Each row was made from one small tree. The marks that hang from a mark follow it in brackets, in the order of their numbers. Every link used is in the known rows. Write each row's tree.
Known rows:
j_475(j_852(j_411(j_670 j_874)) j_876(j_970(j_184))): [ -2  30   5 -37 -24 -27 -31 -22  23  27  -6  34 -31  26  23 -22 -41 -55
 -15  20  43 -16  29  45 -44 -47  19  31  23  26 -15  46 -18 -79  13 -16
 -21 -25   0  23  69   4 -24   7 -21   0   9 -16  38 -10 -47]
j_755(j_457(j_780(j_459(j_643)))): [ -6 -27   9  35 -25 -17   7  19  31   8 -24 -30   0   1  17  16   3   8
 -15   1   1  16  12  -5  15  44  -2   1  23  33   8 -47  17  30 -14 -15
  10   6   2 -23  -7  18  10 -15  24 -20 -26  -7 -10  25  -2]
j_459(j_643 j_780): [ -9  -1  11  29  10  27  16  18 -17 -40 -18 -38   7  -3 -24  24   4   6
  -4  14   7  14   7  -7 -17   8 -11 -29  -9 -38 -25 -23  13  40 -34 -30
   4  13  29  -5 -26 -10  25  -4  -1  -7   1 -12 -20 -13  27]
j_780(j_457(j_755) j_459(j_643(j_670))): [ -9  12  -7  33 -15  39  17  30  32   4   6 -25  22 -45 -38  31  42   9
 -31  25 -34  -9   3 -28   9  35  16 -24  19  -7  -9 -35  30  64 -25 -17
  -8  -7   2 -28 -14 -16 -19 -23  34  19  40  24  14  23  17]
j_874(j_411): [ -9 -28   4  18  12  -2   5 -17  -9  -9  25   4  -8 -13  -2   1  22  21
  14 -10  10  13 -24 -19  16   9  -2  17   1 -13   6 -14  22  -3  -5   2
  13   7 -13 -11  -1  15  26  -2  11  -1 -14  10 -21  -3  16]
j_874(j_411(j_670 j_852) j_565): [-17 -15  -3 -44   9  -8  20 -21 -22 -10   3  48  20  -6  14   0  11  17
  19 -24 -30   6 -28   6  34  20 -25 -14 -40  -2  31 -14   8 -12  36  39
 -20 -19 -34 -20   1 -17  11  19  15 -11 -13  31  11  -7   9]
j_670(j_643(j_459)): [ 23 -28 -10  65  27  34 -22 -17  12 -16   5 -18  10   6  22  24  16  21
 -16   6  11  -5  -2 -43   3  -4   8   4  17   2  -2 -11   2 -14 -25  -4
  -9  33  16 -18  16   1  26 -30   9   8  -3 -14 -19   7   0]
j_475(j_852): [ -3  -9   6  16  -7   4   0 -36  -3   0  11   0 -27 -10   5  -3  20  -4
  -5  33  25  30  13   0  -5 -13   4  30  10  13 -29   9  43 -15  -4 -21
   4  -1  26  16   3   8  13  -7  -3  -4  14   4  -3 -13  -3]
j_780(j_457): [  8  -1   7  14  -4  -8   7  23   9   3  18 -20 -11 -30  -6 -14  -7   4
  -2  17 -31  12  -8  -9  23   3  -5  27  24   2 -12   9  20  22 -21 -11
   5  24  10   1 -11  17  -5  -7   7   2  17  20   6  -7   9]
j_643(j_459(j_780)): [ 25   4  -2  38  16  27 -12 -17 -13 -42 -17 -12   4  -6  -6  29  -6  10
 -10  13  -8  -1   3 -26   0 -19  16 -14   2  -6 -16  -6   2  10  -9 -10
  -2  24  60 -20  13 -21  32  -9  -8 -27  17  -9 -31 -20  24]
j_852(j_411): [ -7 -25   1   4  17 -13 -28   4  -2  -4  25 -23 -29  -9  -9   2   3 -11
   6   3  25  14  -9 -19  -2 -16  22  -6  26  -8  -1   8  21  -2  -3 -12
  36  26  17   6 -11  12  -4  -5   4  11 -15  -4  -9  -3  12]
j_670(j_643(j_459(j_780(j_457)))): [ 27 -13 -12  76   9  34  -1  17   1 -32 -16 -35  29  -4   2   8  -8  11
  -6   2 -25 -17  -1 -41  -4  -5  -5   9   7 -11 -10 -18 -32  20 -35   0
 -17  48  12 -20  10 -11  17 -20   6  -1  17  11 -21 -17  16]
j_852(j_411(j_670(j_643) j_874) j_475(j_876(j_970))): [ -9  12  -4  11  -6  -1 -23  -9  22  32  -1 -17  -2  44  17 -23 -20 -35
   7 -24  56 -36  11  13 -34 -38  -5   6  23   9  11  35 -62 -14 -18  22
   4   1 -37  30  14  -4 -24 -14  -6  11 -42 -29  21   9 -49]
j_565(j_874): [ 27 -11  12 -15   8 -10 -24  12  -3  16  11   2 -20 -11  -2  -9 -17  28
  -3  -2  16  27  15 -10   4   6  19   4  13   9  -8  21  10 -33  -7 -23
  28  16  48   3 -20  21   6   5 -16  17  22  -1 -29   7  28]
j_565(j_874(j_411(j_852(j_475)))): [  8 -23 -13 -15  -8 -12 -10   4 -19  21  12  17   0 -12  -7 -17  -3  21
  28 -24   3  28  -8  -4 -10   9  -3   8  -1  -3  15   0 -10 -36   9  23
  25  -4  -6  14 -38  25  13  19 -11   1   9   1  -9  17  18]
j_457(j_780(j_459(j_643))): [-24  -4  14  28  -5   3  16   2  20 -14  -9 -22  10  -7  -2  41  15  17
 -19  20  17   7   8 -14  18  17  20 -33  18  12  -6 -36  43  23   1 -21
  16   0   2 -12 -30  -1   4 -19  29   5 -17   0  12  15  11]
j_565(j_874(j_411(j_670 j_852(j_475(j_876))))): [ 14 -15 -20 -49  -9 -17  -3   2 -15  15   6  37  -2   1  -6 -21  -8  21
  22 -23  -4  -3  11  23 -15  19  -7   6 -12   7  16 -10 -39 -50  21  23
  -1 -21 -21  22  -8  22  10  18 -31  -1   5  -1   4  20  -8]
j_852(j_411(j_874(j_565)) j_475(j_876)): [ -4  48  12   0   1 -14  -8 -27  23  44  17 -29 -51  44  -3 -35 -12 -26
  41  -7  32  -8 -28  -5 -19 -25  19  12 -11 -10  10  19  -5  23  20  14
  24  -1 -25  37 -10   4 -47  -5 -11   1  -3 -24 -20   3 -22]
j_977(j_459(j_643 j_780)): [  1 -19   0  51  22   2  14  35 -18 -63 -15 -25   2 -10   3  21 -12  -9
  -4  16 -14  20  -8   7 -32 -33   9 -52   1 -53 -19  -2  10  27 -34 -47
   4  29  31  -3 -21  -4  15   5 -14   8  -7 -30 -23 -12  14]
j_970(j_184 j_876): [-19   1  19  15 -14  -8  -6  37  26  27   0   3 -14  15  -8 -30 -17 -11
 -24  11   2  35 -16   0  25 -24   8  27  15  -2  -5  23  27 -72  11 -22
  -1 -15  45  -9   8  44  -6   7   3   9  16 -24  11  17  10]
j_565(j_874(j_411(j_670))): [ 19 -29   5 -37  11 -16  -5  -4 -22  -3   6  31   5 -12  -3 -20  -8  20
   0 -26  10  -2   5   4   9  37  -2   2  -4   1  17  -2 -18 -46  12   1
  15  -6   9 -17   2  13  15  27 -10  12   0  17  -9   4  30]
j_755(j_457): [ 15 -33   5  17  -7 -25 -18  11  14  19   3 -25 -21   2  16 -21  -4  10
  -5  -7   1  29   5   2  13  27 -15  33  25  22   3  -2   4  12 -32  -8
  10  19  34 -12  13  31  16 -11   2 -17 -11 -10 -29  13  -7]
j_874(j_411(j_670) j_565): [-10 -10  16 -29  23  -9  27 -42 -10  -5   7  23   1  -4   7 -17  20  15
  12 -24 -11   1 -33  -4  35  28 -21  -9 -41  -1  25 -15  25   4  32  22
  -9 -20 -28 -28   5 -19   9  11  15  -9 -14  24  -6 -12   6]
j_475(j_876(j_970)): [-11  -1  13   5  -2   8  -7   0  25  11  11 -16 -33   2  13  24 -11  17
  -9   7  15  14  14   5 -13 -31   4  -2  25  29 -29  33   2 -20 -24 -16
 -16  -1  11  25  20   9  15 -40 -16 -10   6 -15  -4   7 -28]
j_852(j_411(j_670(j_643(j_459(j_780)))) j_475(j_876)): [  7 -10 -23  22  13  12 -11 -16   0 -29 -22 -31   1  21 -15 -10  -3 -22
  12 -21  26 -39  15 -12 -47 -27   3 -19  -2  -8  10 -29 -60   8  -8  21
  -9  14 -18   8  20 -13   0 -16 -19  -7 -28 -24  -8   2 -31]
j_184(j_970(j_876)): [-18 -19   5  28   3   9 -11  40  12   8  20 -19  -7  31   0  16  21   3
 -26  -9  -9  12   4 -19  35   5   8   1  22  21   3  34  42   2   2 -23
  17  -4  22  22  19  53   5   5  25  -2  -9   3 -13  16   4]
j_475(j_852(j_411(j_670))): [ -7 -21  -7 -18  -1 -23 -20 -31 -12 -14   8  16 -19  -7  -2  -8   8 -32
  -2  19  35   3  21  13 -13 -14  17   8   9  14  -8   7  16 -22  14 -16
   8   1  14   9  19  -4  -7  11  -3   4 -13  11  15 -14  -6]
j_459(j_643 j_780(j_457(j_755))): [-13  22  11  30 -19  15  23  43 -20 -30 -21 -35  29 -18 -42  27   9   2
 -14   4 -37  -3   6  -7  -7  12 -16 -11 -20 -17 -28 -32   1  72 -31 -15
  11   8  -3 -20 -22 -11   3   1  -3   7  22  11 -15 -16  20]
j_780(j_457 j_459(j_643)): [-12  -6  -3  29 -14  26  38  42  36   9   5 -36  14 -32 -17 -10  13 -11
 -13  26 -31   5  -1 -20  -4  42   6 -11  37 -23 -15 -40  38  59 -28 -28
   0  18  13  -7 -37  -5  -2 -14  40   0  27  23  20  11  12]
j_565(j_874(j_411)): [ 18 -25  10  -9  12  -6  -5   5 -15   7  18   7 -16  -7  -1 -11  -5  23
  16 -18  13  19  -7 -11   4  25  13  12   0  -2   4   1  -1 -39   5 -10
  31   5  10  -4 -13  24  14  15 -12  15  16   9 -29   6  38]
j_475(j_852(j_411(j_670 j_874(j_565))) j_876): [  8  37   6 -47  -4 -17  -6 -41   9  15   6  16 -41  37  18 -27 -10 -42
  18  22  29 -27   5  26 -20 -19  23  22 -15  16  -8  16  -4 -19  41 -20
 -19 -10 -13  30  42  -8 -37   6 -18   3   8   3   0 -19 -29]

Which tree is each row?
[ -5  10   6  34  -7  19  34  49  -8 -31 -15 -47  13 -21 -30   2 -11  -4
   0  19 -30   2   1  -4 -12  20 -21  -7   0 -38 -25 -20   1  62 -33 -33
  -6  19  17  -7 -31  -8   9   3   3  -6  23  16  -4 -20  33]
j_459(j_643 j_780(j_457))
[ 23  25  -1  38  -7  15  -6   3 -11 -39 -22 -14  23 -19 -27  36  -1   7
 -16   5 -53 -20   2 -26  13 -17  13  11  -4   9 -19 -10 -12  40  -5  13
   6  21  30 -35  24 -20   8  -4  -8  -9  30  10 -25 -20  22]
j_643(j_459(j_780(j_457(j_755))))
[-18   6 -11 -45  -1  -5  34 -31  -9  11   1  32   5  12   7 -16  14  13
  33 -25 -23  -1 -28  15   8   9 -30  -8 -45   2  29 -17  -5   0  39  55
 -26 -33 -61  10  -2  -9   2   3  -4 -21 -12   5  15   6 -19]
j_874(j_411(j_670 j_852(j_475(j_876))) j_565)
[ 12   3 -15  42  15  42  17  26   5 -39 -16 -45   1 -24 -29  10   0  12
  -2  29 -19 -14  -7  -7  -8  16 -18 -19  -4 -43 -17  -9   2  47 -39 -44
 -27   2  28 -18 -12 -15   2  -6   5   3  32   9  -7  -8  41]
j_459(j_643(j_670) j_780(j_457))
[-12 -15 -23   3  -7   5   9  -4 -12  13  19  11 -15  -1  -8   4  24  17
  33  -9  -7  11 -19  -2 -14  -6 -13  19  -9 -12   5 -21  -8  -4   5  33
  -4 -11 -44  22 -14  24  17 -10  -8 -15  -7 -13  -3  20 -12]
j_874(j_411(j_852(j_475(j_876))))
[ 12 -22 -20 -42  -7 -15  -7   2 -27   8  -3  41  13 -12  -4 -22  -2  17
  14 -29  -4   6   8  15  -6  21 -14  -1  -6   0  27  -3 -28 -41  22  33
  15 -19 -12   7 -22  14  15  28 -13   2  -2   7  14  13  14]
j_565(j_874(j_411(j_670 j_852(j_475))))
[  2  27  20  -7  16 -16 -22 -17   9  26  23  -5 -20  21   6 -14 -12 -23
  23  -2  20   2 -32 -17  12 -19  31   3   2 -13   9  31  12  11  22 -12
  28  15   9   3  -5  -4 -34  14   9  14 -10  -2 -20  -9  16]
j_852(j_411(j_874(j_565)))
[-30   1 -10 -40  -7  -2  28 -36  -3  18  -6  39   5  14  16  -3   0  12
  29 -34 -21   2 -22  23   1   6 -40 -23 -39  22  18  13  -6  -8  30  58
 -30 -43 -58   8   4 -20   4  -3  -3 -31 -16   8  28   5 -32]
j_874(j_411(j_670 j_852(j_475(j_876(j_970)))) j_565)
[ -1   4  -1  52  -4  -8  23  58 -20 -57 -23 -24  22 -24 -18  25  -8 -11
 -16  12 -56   6 -14   8 -21 -24   2 -30  -2 -35 -27  -4  -5  61 -32 -29
   5  31   4 -22 -22  -7  -7  10 -14  19  17 -10 -16 -12  13]
j_977(j_459(j_643 j_780(j_457(j_755))))
[ 10  21  -2  15  20   7 -18 -46   7  13  -9  -4  20  44  18 -29  -5 -33
  17 -23  33 -33 -18 -23  -5 -10   6  -3 -11 -11  36  13 -24   4  16  37
  14   2 -26 -13   3 -32 -32   9  13   6 -32 -19   4   2 -19]
j_852(j_411(j_670(j_643(j_459)) j_874(j_565)) j_475)
[-15  -5 -18 -43 -17  -7  -5   5   1  11  -8  26   8  -2   8  10  -6   8
  -9  -3  -4   3  32  43 -16 -28 -30 -17   9  28  -1  29 -19 -24  -5  32
 -25 -29 -17  31  -2  -7  11 -22 -14 -23 -15 -24  45  12 -53]
j_411(j_670 j_852(j_475(j_876(j_970))))
[-11  34  10 -31 -14 -11 -10 -49  21  20   3  23 -31  39  31 -12 -28 -44
  11  11  35 -21  15  35 -25 -25  18   7  -3  37 -22  53 -10 -29  29 -16
 -18 -22 -11  33  50 -32 -25   0 -13 -12   7   4  21 -23 -36]
j_475(j_852(j_411(j_670 j_874(j_565))) j_876(j_970))
[ -6 -36 -21 -33   7  -7   1   7 -29 -21   7  43  24 -22   9  11  17  16
  -1 -13 -18  -3  -1   8  24   7 -18   5  -5  -9  22 -17  -9 -25  16  27
 -13  -9 -20 -10  11   1  26  10  10  -5 -23  14  22   0   2]
j_874(j_411(j_670 j_852))
[-21  15   9  26 -31  24  29  41  23  10   6 -27  29 -39 -34  26  34  -3
 -28  12 -43   1   7 -24   2  34  13  -8  21  -3 -16 -48  35  77 -22  -5
  15   5  -4 -24 -28 -13 -16 -13  39  15  27  27  15  16   9]
j_780(j_457(j_755) j_459(j_643))
[-34  14  18  27 -21  -4   3   7   9  -6 -15  -8  29 -11 -19  76  40  23
 -36   0   5   3  15 -19  23   4  30 -31   5  33  -6 -47  41  40  11   0
  30 -12 -22 -32 -20 -14  -4 -22  24  22 -18   1  -1  20   5]
j_457(j_755 j_780(j_459(j_643)))
[ 20 -30 -11 -55   0 -17 -12  21 -29  -2   4  48  19 -16  12  -7 -13  21
   4 -21 -11   5  13  16   7  26  -1   2  -5   2  19   0 -26 -57  14  12
   2  -3   4   0  -3  21  19  28 -13   6   2  17   6   6  18]
j_565(j_874(j_411(j_670 j_852)))
[ -2  25  11 -29  -2 -19 -10 -48  -2  10   4  23 -11  20  16 -24  -4 -43
  11  14  31 -11  -4  13  -1 -11  17  15 -14   6  -3  30  14 -19  35 -16
   7  -7   3   7  20 -21 -32  27   4   5  -2  11   6 -29  -6]
j_475(j_852(j_411(j_670 j_874(j_565))))
[  9  39   4 -62   4 -14 -13   1 -16  14  -4  52  25  18  32  -7 -23  -2
  -6   3 -21  -5  -3  27  39  -7 -10   3 -25   0  22  28   0 -14  27  14
 -18 -13   4   1  -1 -16 -22  29   6  -7 -13   3  17 -12 -11]
j_411(j_670 j_852 j_874(j_565))
[-20  21  15   8 -12 -12  -7 -14  35  41  -2 -12 -38  14  -3 -10 -18   4
  -9   1  22  29   4  14 -33 -40 -11   7  22  15 -12  30   9 -28 -30  13
  -5 -25  -5  21   0  15  -4 -32 -14 -18   2 -43  18  18 -45]
j_852(j_475(j_876(j_970(j_184))))
[ 14   5   4   3  14   9 -19  -3  -5  13   1   7  33  22  24  -9  -7  -2
 -27  -1  25 -22  18   0  23  -2  -7  20   6  -8  16  12 -33 -26 -20  -2
 -13  18 -10  -4  16  -1  -5   3  17  24 -31  -5   0  -8 -13]
j_411(j_670(j_643) j_874)
[ 13  46  27 -42  18 -11   1 -31   0  16   1  21  12  20  26 -18 -11  -7
 -10   3  -1  -6  -7  15  39   2  -6   5 -20   5  16  34   9   2  17   2
  -6 -16   5  -8  12 -22 -21  22   5   4 -13   1  -3 -18   2]
j_411(j_670 j_874(j_565))
[  0  -9  -6 -31  -2 -13 -14 -29   0 -15  12   6 -44   2  -1 -10   7 -29
   4  21  33 -17  22  25 -34 -23  21  13   8  18 -19  -6  -1 -36  17 -20
 -13  -5  -2  32  43   7  -5  -6 -28  -1   6   0  12  -9 -35]
j_475(j_852(j_411(j_670)) j_876)
[ 18 -48 -20 -21   5  -2 -17  24 -26   5   2  39  37 -10  17  -6  -5  24
   3 -34  -1   0  10   2   5  29 -12  -2  -4  -6  27 -11 -44 -63   6  20
  -8   3 -18  -4   0  15  20  20  -4  24  -4  20   6  12  18]
j_565(j_874(j_411(j_670(j_643) j_852)))
[  3  61   2 -64  -9  -8   5 -18   5  37  -9  40   4  31  19 -17 -19  -5
  12  -2 -13 -12   0  36   7 -12 -20   8 -33   4  23  24 -20  -3  28  32
 -22 -28 -27  33  -3 -14 -29  13 -10 -10  -8 -23  16   5 -41]
j_411(j_670 j_852(j_475(j_876)) j_874(j_565))
[  5  17  -7  40   0  37  14  26  -8 -35 -18 -37  17 -29 -46  34  17  21
 -13  20 -28 -18   2 -11  -2  11 -11 -22 -21 -27 -14 -14   0  61 -32 -24
 -14  -5   7 -32  -7 -20  -5  -7  -1  14  36   9 -18  -7  36]
j_459(j_643(j_670) j_780(j_457(j_755)))
